Each row was made from one path, in order. Every step used is in the known rows, and no mark comes twice. Write each row's path.
Known rows:
L-Y: [-0.96 -0.51  1.00  1.08 -1.09  1.75 -1.37 -0.24 -0.61  0.35  0.17  2.12
 -0.41 -0.80 -0.09  0.20 -1.02  0.38 -1.46 -1.29 -1.33]
Y-T-J-X: [-0.91 -0.08  2.89  0.37 -1.95  1.12 -1.83  0.32 -0.59  0.94  0.00  5.46
 -3.91 -0.23  2.56 -0.32 -0.66  1.71 -0.92 -1.78  1.21]
T-Y-L-P: [ 0.33 -0.50  1.45  0.01 -2.03  2.77 -1.21 -0.84 -1.01  0.69  0.09  4.67
 -1.93  0.03 -0.08 -0.50 -0.94  0.67 -1.21 -2.89 -0.54]
L-Y-H-T-J-X: [-0.09 -0.54  1.58  2.01 -2.22  1.23 -1.56  0.61 -1.09  2.13  0.12  5.85
  1.71 -1.56  1.97 -1.18 -0.55  0.38 -0.78 -2.98  0.23]
L-P: [ 0.52 -1.35  1.08 -0.56 -1.03  1.74 -0.03  0.53 -0.73 -0.83  0.44  0.97
 -0.46 -1.50  0.46  0.26 -0.31  0.06 -1.32 -0.45  2.13]
Y-H: [ 0.53 -0.14 -1.37  0.35 -1.22  0.74 -0.49  0.31 -0.39 -0.77 -0.58  1.45
  0.76 -0.67  0.49  0.24  0.93  0.28 -0.61 -1.03  1.59]
X-J-T-Y: [ 2.34 -0.12  2.12  0.34 -1.69  0.83 -4.12 -0.19 -0.96  2.20 -0.61  5.16
 -0.75  0.72 -1.02  0.03 -0.82  0.70 -1.73 -3.53  0.62]
H-T-Y-L-P-J: [-0.94 -0.91  2.34  0.29 -4.61  1.96 -1.36 -0.07 -0.73  1.82 -0.40  4.09
  0.19  0.26 -0.21 -1.87 -1.64 -0.03 -1.96 -5.18 -0.22]
X-J-T-C: [ 1.85  0.20  1.78 -0.50 -0.56  0.50 -2.51  0.62 -0.70  1.38 -0.63  1.90
 -0.62  0.38 -1.07  0.03 -0.68  0.67 -1.84 -0.86  1.08]
X-J-T-Y-L: [ 2.03  0.31  2.50  0.06 -2.24  1.39 -3.52 -0.83 -0.98  2.43 -1.02  7.17
 -0.80  1.36 -1.08 -0.54 -1.14  0.97 -1.91 -3.30 -0.67]
T-C: [-0.79  0.23  0.33 -0.04  0.18  1.19 -0.76  0.64 -0.29 -0.18  0.01 -2.25
 -1.74  0.10 -0.13  0.38 -0.30  0.40 -1.54 -0.62  0.37]
X-J: [ 1.39 -0.19  1.47  0.07 -0.94  0.75 -3.31 -0.06 -0.36 -0.13 -0.52  1.64
 -0.41 -0.13 -0.32  0.11 -0.22  0.55 -1.49 -1.86  1.80]
Y-L-P-J-X: [-1.15 -0.57  3.11 -0.09 -4.95  1.93  0.04 -0.66 -0.44 -1.31 -0.12  4.41
 -0.37 -0.61  0.95 -0.23 -1.00  0.51 -1.33 -0.38  0.54]
P-J: [-2.05 -0.22  0.75  0.13 -4.11  0.44 -1.97 -0.21  0.13 -1.21 -0.75 -0.34
 -0.29  0.14 -0.13  0.38 -0.25  0.34 -1.77 -1.92  1.20]
T-J: [-0.83 -0.09  1.04 -0.22 -1.02  0.76 -2.75  0.05 -0.37  1.01 -0.28  1.98
 -1.05 -0.10  1.53  0.27  0.08  0.71 -1.24 -2.34  1.89]
Y-L-P-J-T-C: [-0.83 -0.40  1.72 -1.48 -4.05  1.87  0.38 -0.09 -0.72  0.04 -0.77  3.18
 -0.58 -0.07 -0.58 -0.94 -1.20  0.56 -2.08  0.15  0.11]
H-Y-L-P-J: [-1.44 -1.28  2.40 -1.29 -4.39  1.80  1.50 -1.23 -0.55  0.16 -0.40  2.86
  0.69 -0.03 -0.17 -1.30 -0.98  0.55 -0.05 -0.20  1.53]
H-Y: [-1.05 -0.97  1.71 -0.20 -1.32  0.96  1.00 -0.51 -0.32  1.08  0.12  0.58
  0.62  0.24  0.08  0.09 -0.24  0.24  0.18 -0.82  1.58]
C-T: [ 0.80 -0.65  0.26  0.10 -1.58  0.88 -0.63  0.72 -0.39 -1.51  0.05  0.94
 -1.27 -0.14 -0.17  1.36 -0.44  1.20 -1.05 -1.87  0.73]
T-Y: [-0.23 -0.01  0.60  1.13 -1.20  1.53 -2.54 -0.26 -0.53  0.78  0.10  1.83
 -1.84  0.45 -0.14  0.57 -0.37  0.55 -1.36 -3.87 -0.29]
L-P-J: [-0.69 -1.21  0.94 -0.71 -3.94  1.43 -0.93  0.29 -0.56 -1.78 -0.11  0.38
 -0.35 -1.42  0.09 -0.08 -0.45  0.22 -1.55 -0.86  2.58]

Which path is each row?
[-1.18 -1.22  1.90 -0.63 -1.52  1.18  1.35 -0.15 -0.36  1.34 -0.23  2.39
 -2.11  0.38  0.08 -1.10 -0.79  1.18  0.19 -0.74  1.13] => H-Y-T
[-0.98 -0.30  1.23 -0.68 -1.30  1.08 -2.21  0.32 -0.56  1.11 -0.61  3.87
 -3.90 -0.03  1.42 -0.89 -0.56  1.71 -1.21 -2.25  1.28] => Y-T-J
[-1.30 -0.21  0.78  0.46 -0.56  2.24 -0.95  0.49 -0.85  0.68  0.03  1.94
 -4.14 -0.72 -0.55 -1.25 -1.77  1.62 -1.47 -0.64 -1.92] => L-Y-T-C
[-0.48 -0.67  1.72  1.28 -1.54  1.06 -1.80  0.51 -0.39  2.72  0.07  1.91
  0.05  0.53  0.00 -0.66 -1.17 -0.27 -1.90 -5.55 -0.21] => H-T-Y
[ 0.27 -0.41 -0.20  0.20 -1.54  0.40 -1.37  0.92 -0.56  1.96 -0.76  2.98
  1.92 -0.63  1.57 -1.30  0.62  0.02 -0.88 -3.78  2.56] => Y-H-T-J
[-1.46 -0.36  1.39 -0.39 -4.68  0.10 -1.29  0.05 -0.20  0.32 -1.05  2.30
  0.48  0.53 -0.55  0.47 -0.60  0.16 -2.27 -1.32  0.66] => P-J-T
[ 0.65 -0.30  0.46 -0.29 -1.61  0.98 -2.31  0.66 -0.56 -0.50 -0.23  2.27
 -1.76 -0.30  1.08  1.06 -0.17  1.71 -0.93 -2.78  1.88] => C-T-J
[ 2.06 -0.44  2.20 -0.40 -1.48  0.42 -2.67  0.25 -0.59  1.34 -0.79  4.16
  0.42  0.40 -0.75  0.14 -0.62  0.38 -1.98 -1.45  1.30] => X-J-T
[ 0.01 -0.83 -0.17  1.40 -1.62  1.40 -0.54  0.63 -0.83  1.37 -0.23  3.25
  2.13 -1.12  0.17 -1.41 -0.55 -0.05 -1.14 -2.60 -0.61] => L-Y-H-T
[-0.93 -0.83  3.92  1.30 -5.12  1.93 -1.12 -0.14 -0.77  1.73  0.06  5.45
  0.12  0.06  0.83 -1.49 -1.81  0.03 -1.79 -4.83 -0.39] => H-T-Y-L-P-J-X
[-1.37 -0.84  3.58  0.01 -2.25  1.00  0.07 -0.22 -0.57  2.09  0.20  5.02
 -2.53  0.10  2.17 -0.90 -0.76  1.70  0.55 -1.24  1.99] => H-Y-T-J-X
[ 0.18 -0.42 -1.03  1.12 -1.33  1.70 -0.95 -0.09 -0.88 -0.14 -0.30  3.03
  0.57 -1.44  0.08 -0.25 -0.02  0.52 -0.82 -0.97 -0.53] => L-Y-H
[-0.47 -1.36  2.42 -1.29 -1.99  2.17  2.24 -0.91 -0.63  1.02  0.19  3.41
  0.57 -0.23  0.11 -1.02 -0.82  0.38  0.15  0.13  1.17] => H-Y-L-P
[ 0.32 -0.33  1.30  1.19 -2.20  0.37 -1.01  0.91 -0.54  1.85 -0.21  4.36
  1.85 -0.78  2.60 -0.71  0.56  0.06 -0.63 -3.42  2.40] => Y-H-T-J-X
[-1.26 -0.52  1.31  0.29 -1.45  1.92 -2.56 -0.10 -0.94  1.46 -0.21  5.36
 -3.54 -0.80  0.89 -1.35 -1.40  1.95 -1.28 -1.94 -0.69] => L-Y-T-J
[-1.05 -0.07  0.61 -0.45 -0.29  1.34 -0.40  0.78 -0.37  0.05 -0.27  0.15
 -4.51  0.13 -0.21 -0.76 -0.90  1.46 -1.30 -0.71  0.01] => Y-T-C
[-1.19 -0.69  1.50 -1.10 -4.36  1.98 -0.29 -0.72 -0.42 -1.24 -0.69  2.97
 -0.35 -0.41  0.10 -0.73 -0.94  0.42 -1.66 -0.76  0.62] => Y-L-P-J
[ 1.41 -0.02 -0.31  0.61 -2.04  0.92 -1.33  0.01 -1.07  1.85 -0.64  5.30
  0.17  0.31 -0.44  0.11  0.14  0.46 -1.11 -2.81  0.11] => J-T-Y-H
[-0.65  0.43  1.22  0.65 -1.87  1.98 -2.00 -1.17 -0.48  1.06 -0.26  4.20
 -1.81  1.22 -0.28 -0.09 -0.89  0.85 -1.40 -3.70 -1.82] => T-Y-L
[ 0.38 -0.57 -0.53  0.52 -1.50  0.41  0.10  0.97 -0.30  1.06 -0.59  1.68
  2.40 -0.53  0.56 -0.82  0.34 -0.55 -0.99 -2.81  1.48] => Y-H-T
[ 1.65 -0.71  0.79 -0.03 -2.48  2.79 -0.99 -0.09 -1.19 -0.88  0.08  4.76
 -2.59 -0.22 -0.44  0.17 -1.11  1.71 -0.78 -3.20 -0.29] => C-T-Y-L-P
[-0.68 -0.20  2.93  1.03 -4.97  2.53 -1.74 -1.08 -0.91 -0.21  0.15  5.56
 -1.75 -0.14  0.67 -0.29 -1.22  0.81 -1.16 -2.99 -0.32] => T-Y-L-P-J-X
